Each row was made from one walk, in order. Every step used is in the known rows, and no mark comes twice. Write each row's walk.
In the rows, zero is written as 128.
Known rows
lurib > zazafaz > domu > kebun > gozar > runi: [110 116 149 138 114 126 213 121 129 189 132 109 131 106  92 100 153 102
 126  36 103 179 109 113  85 113 126  82 110 149  96  82 102 169 154 142
  73 140 167 116 130 143 146 147 160]
tages > zazafaz > domu > gozar: [ 95 130 173 160 157 110 131 136 105 131  88 108  91  85 114 104 116  79
  92 140 132 145 134 125 125 168 129  89 147 142 117 146 108 102 106  98
 200 175  92 149 180 143  91  92 118]
tisaz > kotol > zazafaz > domu > kebun > gozar > runi: [ 60 107  90 139 161 120 194 135 152 177 115 181 110 155  93  62 162  83
 119  48 131 178  97 103  88  55  76 118 123 133 121  88 123 147 187 138
  62 143 171 126  89 150 179 107 120]
domu > tisaz > kotol > zazafaz > segun: [ 98 161 138 137 102 156 133 147 184 137  94 196 138 148 106 125 102 100
 119 126 151 122  86 110 130 122 113 154 154 103 120 103 147 111 154  65
  85 131 141 124 166  91 163 118 159]
runi > kebun > gozar > domu > tisaz > kotol: [ 90 149 125  79 160 157  73 182 110 107 123 115 115 138 105  67 141  67
 136  81 167 125  97 153 117 112 156 151 141 108 158 156 162 158 159 162
  68  47  57 114  90 170 135 105 118]
gozar > runi > kebun > zazafaz: [131 109 134 123 109 121  92 111 121 180 122 122  95 116 145 152 156  93
 160  68  93 106 144 155 143  77 117 109 113 117 140 129 149 169  86 135
 132  95  78 125 162 163 179 146 115]
tages > zazafaz > kotol > tisaz > domu > kebun > gozar: [111 144 129 138 172 121 156  82 137 136 145  78 113 144  57  93 175 140
 120 127 183 183 124  73 122 110  85 143 101 171 152  95 122 160 153 156
 127 182 143 131  45 102 132 131 103]
domu > kebun > gozar: [165  93 112 107  93 116  88 139 155 127  76 109 107 107 103 140 123 125
 114 120 112 132 112 135 122 122 136 137 162 147 141 126 165 170 149 215
  96 109 129 115 113 124 137 163 149]
kotol > tisaz > domu > runi > gozar: [ 83 187 118 132 133  90 136  95 131  94 132 111 162  88 121 144 164 164
 132 171 139 123 136 140 180 114 140 110 141 158 195 179 128  69 118 130
 158 147 121 114  96  82 106 136 122]
tages > zazafaz: [135 115 167 146 116 107  70 128 130 128  82 110 122  87 147 176 109  96
 110 157 141 115 127 129 126 172 159 156 155 129 106 145 135 158  80 136
 159 135  99 169 164 139 113 145 117]
segun > zazafaz > domu: [133 138 166 154 127 126 140 119 138 114 147 157 158 133 178 141  86 126
 152 206 118 124 135 119 107 185 170 136 154 113 107 119 124 113 100 100
 122 141 105 155 176 153  95 113 116]
kebun > gozar > runi > domu > zazafaz: [154  81  99 114 102 131 153 138 112 123 128 110 161  98 106 128 136 158
  94 114 162 132 149 147 133 138 128 117 104 139 127 143 109 144 176 164
 118 138 218 127  83 108 121 173 134]
tisaz > domu: [187 130 136 139 150 123 113 106 119 107 119 159 137 102 168 171 112 104
 137 190 118 124 131 125 122 159 153 153 145 103 118 155 116 134 118 148
 135 119 105 156  97 117 128 126 122]
zazafaz > domu > kebun > gozar > runi: [110 101 122 146 113 114 162 111 152 189  98 158 140  97 115 100 159 107
 129  36 114 164 109 132 109  91 113  96 133 168 125 126 127 135 151 154
  96 121 151 135  98 153 163 134 149]
lurib > zazafaz: [184 123 172 123 105 129 118 141 111 116 128 103 117 108 145 177  87 120
 131 163  95 107 123 122 120 175 179 135 147 102  73 111 124 174 103 140
 115 117 122 127 170 121 100 159 146]
tisaz > domu > gozar: [186 117 132 136 166 119 137 136 105  91 119 124 106  98 133 156 100 109
 116 191 123 128 153 125 150 160 117 110 156 104 121 145 121 109 141 143
 175 120 109 147  93 113 108 113 133]
segun > zazafaz > kotol > tisaz: [159 132 157 144 120 133 121 114 137 113 187 110 158 179 152 149 109 188
 170 218 167 100 150  98 145 166 135 145 135 130 117  99 152 129 104 100
 143 129 146 145 138 132  89 133 100]
zazafaz > domu > kebun: [119 108 128 139 140 126 121 101 153 132 113 151 128 147 152 109 115 108
 131 126  91 142 120 146 109 150 152 136 135 144 120 133 127 115 116 128
 127 132 128 140 154 137 132 116 149]
kebun > runi > domu: [163 121 137 139 112  96  87 135  77 101  99 129 137 103 176 161 130 121
 124 166 130 132 115 169 114 160 203 160  88 151 138 169 101 120 118 146
 131 143 131 106 153  99 121 154 148]
kebun > domu: [151 135 149  99 133 120  79 152 129 116  90 131 145  93 150 125  94 128
 123 149  90 144 108 127 120 141 149 144 150 153 107 142 127 137 119 176
 133  80  86 130 129 134 127 129 152]
zazafaz > kotol > tisaz > domu > gozar > runi > kebun: [157 121 125 139 181 116 144 103  93 164 194 111 104 186 105 112 194 140
 147 104 176 101 167 128 174  92  60  73  80 149 158 137 138 107 144  70
 188 102 149 147  57 131 144 104 103]
lurib > zazafaz > kotol > tisaz > domu > gozar > runi: [166 131 160 156 177 121 242 114  80 152 215  98 120 141  90 121 154 149
 142 123 157 139 144  75 153 119  68  61  93 127  93  81  84 125 154  58
 164 137 185 136  66 109 102 127 132]
tisaz > domu > kebun > zazafaz: [142 117 104 116 168 135 155  94 146 103 125 113 100 125 130 129 111 109
 137 158  74 181 131 104 121 115 114 155 126 104 146  96 106 137 122 187
 124 155  95 122 106 115 151 136 133]
segun > zazafaz > domu > kebun > gozar > runi: [117  92 120 139 106 115 205 121 173 157 141 129 169 133 127 116 140 132
 136 108 139 154 133 116 106 130 114 104 134 158 129  94 124 144 149 143
  94 138 156 157 111 164 136 137 134]
kotol > tisaz > domu > kebun > zazafaz > tages: [126 107  58 136 157 160 147  88 151 102 174 113  95 133 136 125 122 181
 173 116 113 157 152  90 143  60  68 136 101 115 141  98 102  99 102 162
 127 170 114  89  86  91 141 141 105]
domu > gozar > runi > kebun > zazafaz: [135  97 131 116 127 125 117 141 100 162 121  95  64 115 110 134 146 101
 137  75 106 103 161 149 171  72  81  70 123 121 144 120 147 137 104 141
 172  97  83 121 163 159 158 131 123]
kebun > zazafaz: [147 136 143 130 113 133  90 122 123 132  90 132  94  86 150 150 104 109
 147 146  72 138 120 122 126 107 139 134 154 104 115 114 133 152  96 169
 131 126  73 112 179 131 130 139 122]
runi > kebun > gozar > domu: [137 126 121  89 119 137  49 173 101 150 112  87 111 102 148 110 156  97
 126  87 114  89 131 173  95 109 185 117 133 124 139 176 172 161 120 196
 100  66  52 118 125 174 127 110  87]
tages > zazafaz > segun: [137 138 167 144  64 122  89 128 160 165  47 141 154  72 130 161 128  97
 106 112 125 118 130 134 120 166 159 130 135 126 124 135 138 130  82  94
 138 150  85 163 191 105 134 122 118]
gozar > domu > runi > kebun > zazafaz > kotol > tisaz: [ 48 178 128  99 142 127 110 124  80 174 150 100  83 155 100  80 190 127
 169  50 113 117 157 152 138  64 126 103  90 138 161 123 157 108  87 108
 147 103  79 102 147 160 111  86  86]
runi > gozar > domu: [ 92 144 120 115 119 112  64 170 132 110 137 111 171 111 197 115 122 141
  91 145  99  85 117 158 103 154 200 116 140 123 140 201 130 106 120 149
 138 103  73 123 152 148  99 105 107]
segun > zazafaz > kotol > tisaz > domu > gozar > runi: [161 108 133 158 170 114 231 120 118 118 226 112 163 169 122 132 143 175
 151 193 198 129 169  79 174 141  52  80 111 132 124  86 107 102 150  67
 184 128 174 176  55 131  99 116 109]
kebun > gozar > runi > domu > tisaz > kotol > zazafaz: [ 69 106 126 126 150 142 160 161 139 139 124 150 148 136  95  97 151  97
  97 120 204 156  89 113 123  92 111 140 114 141 124 125 127 145 198 117
  80 124 192  94  81  87 170 152 153]
kotol > tisaz > domu > kebun > zazafaz: [122 130  97 138 177 155 150  75 159  85 157  95 108 120 124 107 133 136
 170 166  97 175 137  85 162  71  94 150 109 122 158  83 112 111 105 171
 130 155 103 112  93 113 139 158 111]

Which walk is each row?
[ 99 147 159 164 138 133 127 115 136 167 129 178 105 137 166 130 120 115
 118 158  99 124 111 123  88 125 148 131 144 121  90 139 138 106 115  96
 135 156 128 114 197 142 136 102 129] -> kotol > zazafaz > domu
[130 134 144 122 151 131  90 135 143  78 102 162 130 134 126 140  84  84
 138 155 164 133  91 131 157 161 133 177 174 108 124 130 134 146 144 123
 107  89 110 144 114 122 131 141 167] -> domu > tisaz > kotol
[166  87 138 122  99 106  67 121 122 172 118 127 135 130 165 177 160 105
 147  82 129  64 147 174 150 128 142 121 121 131 130 163 164 163  92 108
 134  67 120 163 129 166 167 145 131] -> gozar > runi > kebun
[101 127 135 133 157 144 115 144 153  99 123 162 106 164 123 138  96  99
 123 175 162 117  81 102 134 133 115 190 174 107 104 113 138 149 153 104
 110 114 146 125 141 122 142 140 161] -> domu > tisaz > kotol > zazafaz
[185 111  64 137 139 166 146  94 119  66 198 128 126 133 135 164  95 220
 151 154 167 112 176 102 161 128  74 146 124  99 115 121  92  92 125 118
 141 159 197 125  63 101  82 143 103] -> kotol > tisaz > domu > zazafaz > tages
[  4 199 120 129 153  81 165 129 120 123 104 181 114 152 109  85 146 103
 100 126 107 141  99 143 110 101 138 118 146 129 161 156 127  79 161  89
 125 189 125  99 168 112 121  68 126] -> tisaz > kotol > zazafaz > domu > runi > gozar
[126 151 122 128  96 135 119 153 155 142  73 193 129 138 133 126 118 100
 127 124 113 119 114 114 115 108 133 141 142  80 115 108 150 117 138  97
  91 137 118 133 167  96 151 106 106] -> tisaz > kotol > zazafaz > segun
[107 133  91 101 119 133 108 167 129  67 168  80 168 136 155 112 101 174
  78 151 112  87 142 156 112 176 156 125 146 111 141 176 113 111 138 151
 150 129 130 132 140 155  69 117 114] -> runi > gozar > domu > zazafaz
[109 156  88 116 109 102 118 167  94  65 167  85 154 129 152 121 121 175
  90 124 119 107 112 158 104 167 165 137 114 133 160 168  86 113 140 160
 133 142 139 122 147 170  70 131 122] -> kebun > runi > gozar > domu > zazafaz
[140 117 121  70 137 129 147 118 101 151 172 110 126 210  82 106 144 164
 116  61 140 119 145 140 125 134  68 131  86 157 125 108 126 169 155 101
 137  93 183 138  81 165 149 115 155] -> gozar > runi > kebun > domu > zazafaz > kotol
[130 145 160 164 188 119 154 107  92 118 160  84  97 132  80 105 149 135
 121 168 187 155 150  80 154 144  71 102 118 142 131 123 107 109 130  89
 211 175 128 152  80 106  96  98  95] -> tages > zazafaz > kotol > tisaz > domu > gozar
[151 133 106 119  84 166 138 162 145 116 109 144 176 104 145 124 103 145
 102  95 104 102 165 150 108 169 154 123 140  86 104 133 117  95 121 105
 114 118 140 163 154 141  85 111 108] -> gozar > domu > zazafaz > segun
[145  89 109 125  69 143 168 124 152 135 114 147 208 114 131 145 134 153
  91  96 141 106 173 165 141 165 136 114  84 127 123 143 100  90 139  67
 127 147 215 150 133  72 137 151 142] -> gozar > runi > domu > zazafaz > segun
[ 66 177 148 114 113 108 135 123 109 203  81 145  60 133  71 117 192  98
 121  77 112 120 123 165  97  75 138 104 141 157 153 148 181 131 131 129
 109 150 126  82 184 152 152 100 129] -> kotol > zazafaz > domu > runi > kebun > gozar
[158 158 123  89  80 162 140 139 148 104  89 131 164 107  94 105  79 169
  99 111  88 152 133 130 129 157 113 136 137 128 118 101 114 106 137 131
 117 127 146 135 146 108 119 130 151] -> kebun > domu > zazafaz > segun
[180 149 170 132  50 144 139 140 132 148  91 130 144  87 131 167 102 118
 130 117  86 112 124 130 106 165 182 107 131  91  86 104 125 142 111  97
 101 132 116 125 202  87 118 139 146] -> lurib > zazafaz > segun
[127 163 149 139 124 136 101  96 117 155 150 133  97 145 120 110 133 154
 172 140 106 146 119  93 145  73 113 125 115 126 124  88 138 136 102 134
 140 141  98  96 149 121 128 127 100] -> kebun > zazafaz > kotol > tisaz
[176 117 161 124 106 107 131 129 128 123 155 142 148 192 157 177  96 158
 134 214 145 101 139 113 107 211 148 146 148 114 108 107 147 165 125 106
 140 132 137 154 147 131 101 113 125] -> segun > zazafaz > kotol
[ 79 155 136 155 180 135 135 128 119 130 124 196 100 158 148  93 107  76
 136 153 106 147 103 114  90 109 136 151 141  95  96 117 127 121 138  95
 102 149 117 128 160 139 128  80 104] -> tisaz > kotol > zazafaz > domu
[146 138 139 145  59 137 110 136 170 178  76 176 134 122 147 167 127 135
 111 130 100  92 124 130 104 127 144 125 143 113 102 122 169 106 117  93
 111 140 137 122 206 108 156 123 126] -> kotol > zazafaz > segun
[110 143 124 103 100 100 121 184 101 155  54 131 128  35 112 126 147 101
 113  73 125 123 131 157 112 121 175 107 175 139 124 169 145 128 141 186
 113  74  96 138 111 156  89 114 122] -> kebun > gozar > domu > runi
[ 64 113 131 140 116 149 171 145 176 159 113 190 195 144 122 111 152  97
  95  96 176 134 110 131 126 124 115 135  89 123 119 124 119  84 168  28
  92 134 188 122 132  56 182 129 163] -> gozar > runi > domu > tisaz > kotol > zazafaz > segun
[ 97 173 158 158 135 138 127  98 114 149 110 166  94  93 149 101 112  90
 156 120  59 175 111 118 103 104 144 110 139 112 120 116 113 116  99 136
 130 158  54 107 192 141 133 100 109] -> kebun > zazafaz > domu
[147 120  93  76 118 162  89 167 101 109 143  64 111 134 109 105 132 137
 115  92 131  92 155 165 111 128 147 130 139 106 137 145 157 164 143 192
 109  89 119 116 113 192  97 127  89] -> runi > kebun > gozar > domu > zazafaz
[131 123 119 127 149 123  98 152 125 108 109 160 105 154 151 137  98  97
 127 169 122 115 110 112 118 115 135 172 162  87  98 114 148 150 142 135
 110 116 130 132 139 133 130 118 108] -> tisaz > kotol > zazafaz
[148  86 127 127 100 112 112 145 121 164  92 135 167  69 146 136 163 118
 107 107 150 137 131 153 122 114 161 103  98 157 123 170 128 143 152 169
 112 108 149 118  96  93 146 155 129] -> kebun > gozar > runi > domu
[153  81 137 122 135 119  90 173 109  90 100  95 122 106 148 129 103 134
  88 188 130 111 160 166 153 168 157  98 119 128 125 178 129  90 139 137
 189 134 134 109 136  80  95 131 139] -> runi > domu > gozar
[118 147 129 161 183  94 162  71  95 115 159  86 112 167  88 126 179 140
 138 137 183 174 111  81 123 135 104 179  69 182 149  92  79 140 110 107
 146 193 156 145  82 122 125 140 122] -> tages > zazafaz > kotol > tisaz > domu > kebun > runi
[ 72 127  99  66 173 168  90 163 139 113 156 132  80 215 105  96 111 150
 132  96 158 125  89 116 111  89  78 178 121 130 122 124 145 139 153 109
  96 101 117  72 114 116 164  98 166] -> runi > kebun > domu > tisaz > kotol > zazafaz > tages
[123 128  98 122  92  69  91 127 136  93 120  93 131 150 143 160 135 158
 109 128 103 114  85 162 126 141 160 152 118 174 186 159 121 133 132 173
 129 154 132 104 159 129 137 164 167] -> domu > kebun > runi > gozar
[104 144 195 158 135 148 160 118 169 103 170 153 163 141 153 139  83 126
 140 207 161 135 109 112 127 198 149 145 167 129 116 119 119 114 111  74
 123 142 122 144 183 147 108 132 169] -> segun > zazafaz > domu > tisaz
[130 109 141  88 129 118  76 137 118 160 118 110 149 124 151 123 154 119
 137  75 114 108 132 155 131 113 126 122 102 164 131 149 149 153 110 136
 125  46  92 139 112 161 173 132 145] -> gozar > runi > kebun > domu
[196  78  77 107  86 143 106 136 122  90 139 141 104 140 137 193  65 196
 120 119 134  82 166 136 132 166  98 147 149  94  91 133 123 137 129 136
 135 146 189 124 126 119  87 140 134] -> domu > zazafaz > tages
[134  78  76 103 107 133 106 126 150 130 111 125  72 143 141 152  93 159
 145  81  88 135 141 127 115 102  98 139 129 110 116 105 124 138 106 171
 119 158 114  84 150 112 139 131 135] -> domu > kebun > zazafaz > tages
[ 54 148 169 148 143 154 139  82 135 195 150 157 106 132 121 100 157  74
 162  51 118 141 102 141 130  87 105 105 111 142 147 122 123 127  92  73
 126 120  89 108 182 164 191 125 160] -> gozar > runi > kebun > zazafaz > domu > tisaz
[190 136 119 125  55 153 128 122 151 115  93 150 150 108 115 162  91 151
 113 119 110 103 156 145 139 168 124 137 154  97 117 120 134 113 124 109
 124 144 166 151 168 115 110 146 135] -> domu > zazafaz > segun
[112 156  84 148 145  89 128  89 132  63 173  82 151 144 137 127 163 183
 136 166 127 146  97 124 159 100 132 152  85 177 207 151  99  91 127 161
 132 166 134 102  85 111 129 166 142] -> kotol > tisaz > domu > kebun > runi > gozar
[144  99  87 142 139 129 168  91 158 140 143 107 161  95 110 120 177 135
 152  99 156 153 134  96 167  58  80 116 116 165 151 111 125 130 154 174
 100 108 164 141  24 125 158 171 124] -> kotol > tisaz > domu > kebun > gozar > runi
[166 104 116 167 159 123 168 121 115 125 161 111 141  75 136 134 149 136
 141 146 161 120 157 108 204  99  74  80 125 137 130 132 111  78 133 112
 184 102 147 163  54 130 115 144 114] -> kotol > tisaz > domu > gozar > runi
[171 151 144 152 158 136 170  89 130  95 214 126 161 186 148 151 117 177
 171 252 172 131 148  74 135 170 120 157 122 115 129 101 121 124 121  91
 137 152 144 154  82 114 103 119  92] -> segun > zazafaz > kotol > tisaz > domu
[142 138 149  73 135 131  44 136 120 112 103  92 117 139 138 116 122 120
 135 135  93 117 121 159 128 130 151 146 122 153 145 155 160 147 104 165
 127  69  63 117 134 154 148 117 132] -> runi > kebun > domu
